Known rows, with every way that one mark hangs from another:
darad{ligel{feto tazasa} repi}: [ -8 -22 -15  -1  -1  -4  71  -6  -3  -1  -1  -6   1  11  42   2   8  12
   2  -5  -4]
darad{ligel}: [ -1 -12 -10   4   0  -6  21  -2   4 -17   0  -2   2   1  14  -1   2   6
   2   1   2]
niva{gopem{darad{ligel{feto tazasa}}}}: [ -3   0   1   5   5  -5  42  -4   0 -13  20  -5  -1   4  23  -5  15  21
  -1   4  -9]
mamil{gopem{darad}}: [-14   4   3   7   1   6 -18   2  -3   7  18  -1  -5  -5 -17  -7   6   8
  -3   4  -6]
niva{gopem}: [  8   0   6   5  -2   3   5  -1  -2  -2   1   1   1  -4 -13  -5  11  10
  -2   2   1]
feto{ligel{niva{gopem} tazasa{repi}}}: [  8   7   0  25  -1 -13  28   1  -7  -2  -6  -7   3  20  24   2  19   3
  -7   5 -14]
mamil{gopem{darad{ligel{tazasa}}}}: [ -5  -6  -8  15   3   1  20  -1  -1 -10  18  -6   7  -1   1  -2  16  14
  -2   4  -4]
darad{ligel{feto}}: [-18  -6  -8  -2   2 -10  20  -6   0 -15   1  -2  -8   6  21  -2  -1   9
   7  -1   0]
niva{gopem{darad{ligel{tazasa} repi}}}: [ 13 -26  -9  13   1   3  79  -1   4  -2  18  -5   8   1  32  -6  20  21
  -6   3 -11]
feto{ligel{tazasa}}: [ 15  10  -7   6   1  -5  20   0  -8 -11  -6  -7  13   4  25   6   7  -4
  -5   0  -8]
niva{gopem{darad}}: [  4   6   8   5   4   4   6   1   2  -1  20   1  -3  -5  -4 -10   8  11
  -6   6  -7]
tazasa{ligel{niva} repi}: [-21  -7  -1  -3   3  -5  12   2   9   8  -5   3 -10  28   9   3   1   2
  -6   2  -2]
gopem{darad}: [-1  9  3  0  4  1  3  2  3  4 17 -1 -3 -1 11 -3 -3  2 -3  3 -8]
mamil{gopem{darad niva}}: [-19  -3   7  19  10   7 -15  -1   3   4  36  -1  -9  -8  -3  -9   5   8
  -3   7  -4]
tazasa{ligel{darad niva} repi}: [-28 -11   1  -2   4  -7  11   2   6   5  -3  -2 -16  33  20  -2   4  12
  -5   4   0]
darad{ligel{feto niva tazasa} repi}: [-17  -9 -13  10   0  -9  65  -5  -4   1   0  -9  -8  19  48   4   5   9
   1  -3  -5]
feto{ligel{darad niva}}: [-11  18  -3  13   3 -11  -5   1  -6 -12  -4 -11 -10  12  37  -3   1   2
  -5   5  -8]
ligel{darad{repi} niva{gopem} tazasa}: [  1 -10   1  20  -1   2  48   1  -4  10   3 -11  -4  14  25  -5  22  20
  -7   2  -3]
darad{ligel{niva{gopem} tazasa} repi}: [  6 -17 -11  24  -3  -4  70  -2   0  -3   2  -6   3  10  27   0  21  17
  -5   1  -4]
gopem{darad niva}: [-7  0  6 13 14  3  2  0 10  3 35  0 -8 -5 21 -5 -3  2 -4  6 -5]
feto{ligel}: [  3   4  -6   2   1  -6   4   0  -7 -11  -5  -4   3   0  22   0   0  -5
  -3   1  -8]
mamil{gopem}: [-12  -3   0   7  -4   4 -15   0  -7   3   0   0  -3  -3 -26  -2   8   7
   2   0   1]
gopem{darad{ligel{tazasa}} niva}: [  2  -8  -3  20  14  -2  34  -3  14 -13  36  -5   3  -1  44   0   8   8
  -4   6  -5]

Rows:
[ -9 -21   1  13  11   8  40   0   9  17  37  -1  -9  -3  38  -7  -1   5
  -5   3  -8] => gopem{darad{repi} niva}
[ -4   0  -4  21   0  -8  20  -2   3 -18   2  -3  -6   5   9  -4  12  12
   0   5   0] => darad{ligel{niva{gopem}}}
[-27  12   6 -11   3  -3   6  -2  -1  -4   0   1 -18  17   3  -4   7  14
  -6   2   0] => tazasa{ligel{feto niva{gopem}}}
[-12  20  10  11   2  -8  11  -2  -8   0   3 -10 -14  17  16  -3  17  19
  -5   3  -1] => ligel{darad feto niva{gopem} tazasa}
[-14  10  -7  16   6  -9  13   0   8 -11  19  -4  -9   7  33  -4  -2   4
  -2   6  -9] => gopem{darad{ligel{niva}}}
[-20  -3  -7  16   2 -17  40  -4   1  -3  -2  -5  -9  30  37   6   6   7
   6   0  -5] => darad{ligel{feto niva tazasa{repi}}}
[-43  -4   4  -8   6 -11  12  -1   1   8  -2  -2 -26  37  24  -2   0  15
  -1   2   0] => tazasa{ligel{darad feto niva} repi}
[-28 -17 -12  25   0   0  37   0   0   4  18  -6 -12   6  21  -8   6  15
  -1   3  -9] => mamil{gopem{darad{ligel{niva} repi}}}
[ -7  -3   3  18   1   4  36   2   1  15  20  -3 -11   4  18  -9   8  11
  -8   5 -12] => ligel{niva{gopem{darad{repi}}}}
[-12   9   8  -1   6   2   7   2   7  -3  17   1 -11  11   6  -7   8  11
 -14   8  -7] => tazasa{ligel{niva{gopem{darad}}}}
[  5 -17 -11   6  -1  -2  55   1 -10   0  -5 -13   7  10  52  -1  11   8
  -6  -1 -10] => feto{ligel{darad{repi} tazasa}}
[-14 -23  -6   3   2  -2  66  -5  -1   0  20  -3 -12   3  31 -14   9  24
   0   1  -9] => niva{gopem{darad{ligel{feto} repi}}}
[-12 -20 -15  15  -1  -5  52  -2   2  -1  -1  -5  -8  11  38  -2   1   7
   0  -1  -4] => darad{ligel{niva} repi}
[-16   8  -6  26   3  -3  11   1   0  -8  19  -8  -2   8  10   0  14  11
  -4   6  -8] => mamil{gopem{darad{ligel{niva tazasa}}}}
[-29  16  10  -8   8  -2   7   0   2   0  19   1 -21  16   6  -8   4  14
 -11   6  -7] => tazasa{ligel{feto niva{gopem{darad}}}}
[ -2  25   2  17   5  -7   1   2  -2  -9  15  -6  -7   3  25  -9   6   4
 -11   9 -16] => feto{ligel{niva{gopem{darad}}}}
[  0 -31  -9  20  12   3  75  -2  13  -1  36  -5   2   1  57  -1   8  11
  -6   4  -8] => gopem{darad{ligel{tazasa} repi} niva}
[-33  19   5   4   4  -9 -10  -2  -5   1   2  -8 -23  17  23  -2  -3  10
   2   2   0] => ligel{darad feto niva}
[-10  -3   3   0   2  -8  28  -2  -3  13  -3  -1  -2  21  15   5   7   4
   4  -2  -3] => ligel{feto tazasa{repi}}
[-3  1  0 16  1 -9 19  2  3 11 -1 -3 -1 24 17  8  9 -2 -1  1 -5] => ligel{niva tazasa{repi}}
[ -6  17   9  16   5  -1  -2   2   4   3  20  -2 -11   3   4  -8   6   7
  -7   8  -9] => ligel{niva{gopem{darad}}}
